What can hang from each mark
mafek: fomal numo telir
fomal: zade
nolok: mafek
telir: vozami
zazif: mafek
zade: numo
numo: mafek zade
libun: fomal zazif
vozami: nolok telir

Each row was made from one small tree. The marks that hang from a mark follow it in brackets, in alphabetical order. Every link used is in the known rows. Write each row's tree.
Known rows
numo(mafek): [  8  -2  -1  -9  -4  -5  -8 -13   0 -24   6   5   1   0   1  -7  -3  10]
telir(vozami(nolok(mafek(fomal numo)))): [ -3   2  -8   8  -4  12  13   8   7  -5   3 -12 -10  28   8  -7   7 -14]
numo(mafek(telir(vozami)) zade): [  5  -4   5  -7   4 -12   5 -14  -8  -6  -8   1  13  27  23  10  -3   4]
telir(vozami(nolok(mafek(fomal(zade(numo)))))): [ -2   3  -5   0  -6  11   6   9   7  -8   2  -6   2  38  -6 -11   5  -6]
zazif(mafek(fomal(zade(numo)) telir(vozami(nolok)))): [ -1  -4  -1  -1   6   1  14   5  -7   3   0  -9  -8  11  -1  -8  -4 -13]
fomal(zade(numo(mafek(telir(vozami(nolok)))))): [  0   3   5 -14   1  -2 -16   1   2  -8   2   3  22  25 -13 -12   0  16]
zazif(mafek(fomal numo(zade) telir(vozami(nolok)))): [ -3  -2  -2  11   7  -2  25   3  -7  23  -1 -13 -22  -1  23   4  -5 -23]
zade(numo(mafek(fomal telir))): [  3   9   3 -18   6  -7  -7  -1   2  -5   1   4   4  -2  -6  -4  -2  11]
libun(zazif(mafek)): [ 13  -4 -14   4 -13   0  -6   1   9 -26  12   9   6  -7   5 -18   8 -11]
vozami(nolok(mafek(fomal(zade) numo)) telir): [ -6   2  -5  26   5   9  13  -4   3  21   9   9 -13   2  -7   7  -4   4]
fomal(zade): [  3  -7   3  -6  -7   1 -24   1   0 -17   5   4  20   3 -20 -12   1  19]
libun(fomal(zade) zazif(mafek)): [  9  -6 -10   8 -20  -3 -14   9   3 -23  -8  10  13 -23 -15 -19   0 -21]
libun(fomal(zade(numo)) zazif): [  7   2  -7  -2 -15  -3 -27  13  10 -24 -10  11  25 -20 -21 -18   5  -9]
vozami(nolok(mafek(numo))): [ -5   4  -5  19   0  10   7  -2   6  14  17  -4 -15  12   2   0   2   1]
mafek(numo(zade)): [  2   2   0  11  -4  -4  -7   4   6  16   5  -1  -1 -11  14   2   3   4]
mafek(fomal(zade) numo telir(vozami)): [-11  -1   6  -3  14  -1   5   8  -4  10 -14 -15  -4 -15  17  11   4 -11]
numo(mafek(fomal) zade): [  6  -2   6 -12  -9 -12  -1 -26  -7   4  -8  10   5 -10  -1  14 -13  11]
zazif(mafek(fomal(zade) numo telir)): [ -2  -5   2   7   4  -3  10   2  -8  14   1  -5 -17 -22   8   1  -6 -11]
nolok(mafek(fomal numo(zade) telir)): [ -3   0   5  14  -4   0  12  -1  -4  26  -4   6 -13 -11   9  25   0  -1]
libun(zazif): [ 10  -2 -12  -1  -8   1 -16   0  12 -31   9   7  16  -8   3 -13  13  -1]

Write each row's tree
[  3   2   5 -16  -3  -4 -20   4   2 -14  -1   7  24  22 -13 -13   1  17]	fomal(zade(numo(mafek(telir(vozami)))))
[  5   9   0 -15   6  -5  -7   7   6 -14   3   1   9  21   2 -12   4   8]	zade(numo(mafek(telir(vozami))))
[-10   2   1  13   8   8  10  -6  -1  23   9  -6 -13   3   1  12  -1   0]	vozami(nolok(mafek(fomal(zade) numo telir)))
[ -2   3   4   3  -4  -5  -1  -3   1  26  -6  -3 -10 -37   5  13  -4  -1]	mafek(fomal numo(zade))
[ -1  -2   6   0  -6   3   1   1  -4   7  -3  11   1   2 -14  13   0   9]	nolok(mafek(fomal(zade(numo)) telir))
[  6  10   1 -18  -3  -6 -11  -2   6  -7   3   8   3  -6 -15 -10  -3  13]	zade(numo(mafek(fomal)))
[  2  -5   0  -4   2  -1  10   8  -7  -2  -3  -6  -5   7  -1  -9  -4 -12]	zazif(mafek(fomal(zade(numo)) telir(vozami)))
[ -3   3  -5  19   4   9   9  -3   3  14   9  13  -5  14 -18   2  -4  10]	vozami(nolok(mafek(fomal(zade(numo)))) telir)
[  1   2   2  13 -19   2   6  -2   1  23  -1  13 -13 -15  -3  18  -1   1]	nolok(mafek(fomal numo(zade)))
[ -2  -1   2 -13  13  -3  11 -15  -7 -14  -6  -9  -7   3  13   6  -4  -5]	numo(mafek(fomal telir(vozami(nolok))))
[ -5   1   5  -3  -4  -1 -11  -1   1  14  -4  -1  -6 -41  -8   5  -3   4]	mafek(fomal(zade) numo)
[-10  -2   9  -1  17  -3  -2   1  -6  19  -8 -10  -5 -34  10  16  -1   1]	mafek(fomal(zade) numo telir)
[  0   0  -9   7  -4  13   9   9   7 -16   7 -11  -3  43   5 -13   9 -10]	telir(vozami(nolok(mafek)))
[-4 -1  4  9 -6  5 10  7 -2 12 -7  3 -9  1  6 16  4 -6]	nolok(mafek(fomal(zade) numo telir(vozami)))
[ -6  -2   9 -15  14  -3  -8   1  -7   2  -8  -5  10 -14 -11   8  -2  10]	mafek(fomal(zade(numo)) telir)
[ -5  -4  -4   3  23   5   8   9  -1 -16   3 -22   3  33  21  -6  10  -7]	mafek(telir(vozami(nolok)))
[  0  -5   8 -17   8  -8  -3 -19 -10 -12  -7   2   3 -14   0   9  -8   9]	numo(mafek(fomal(zade) telir))
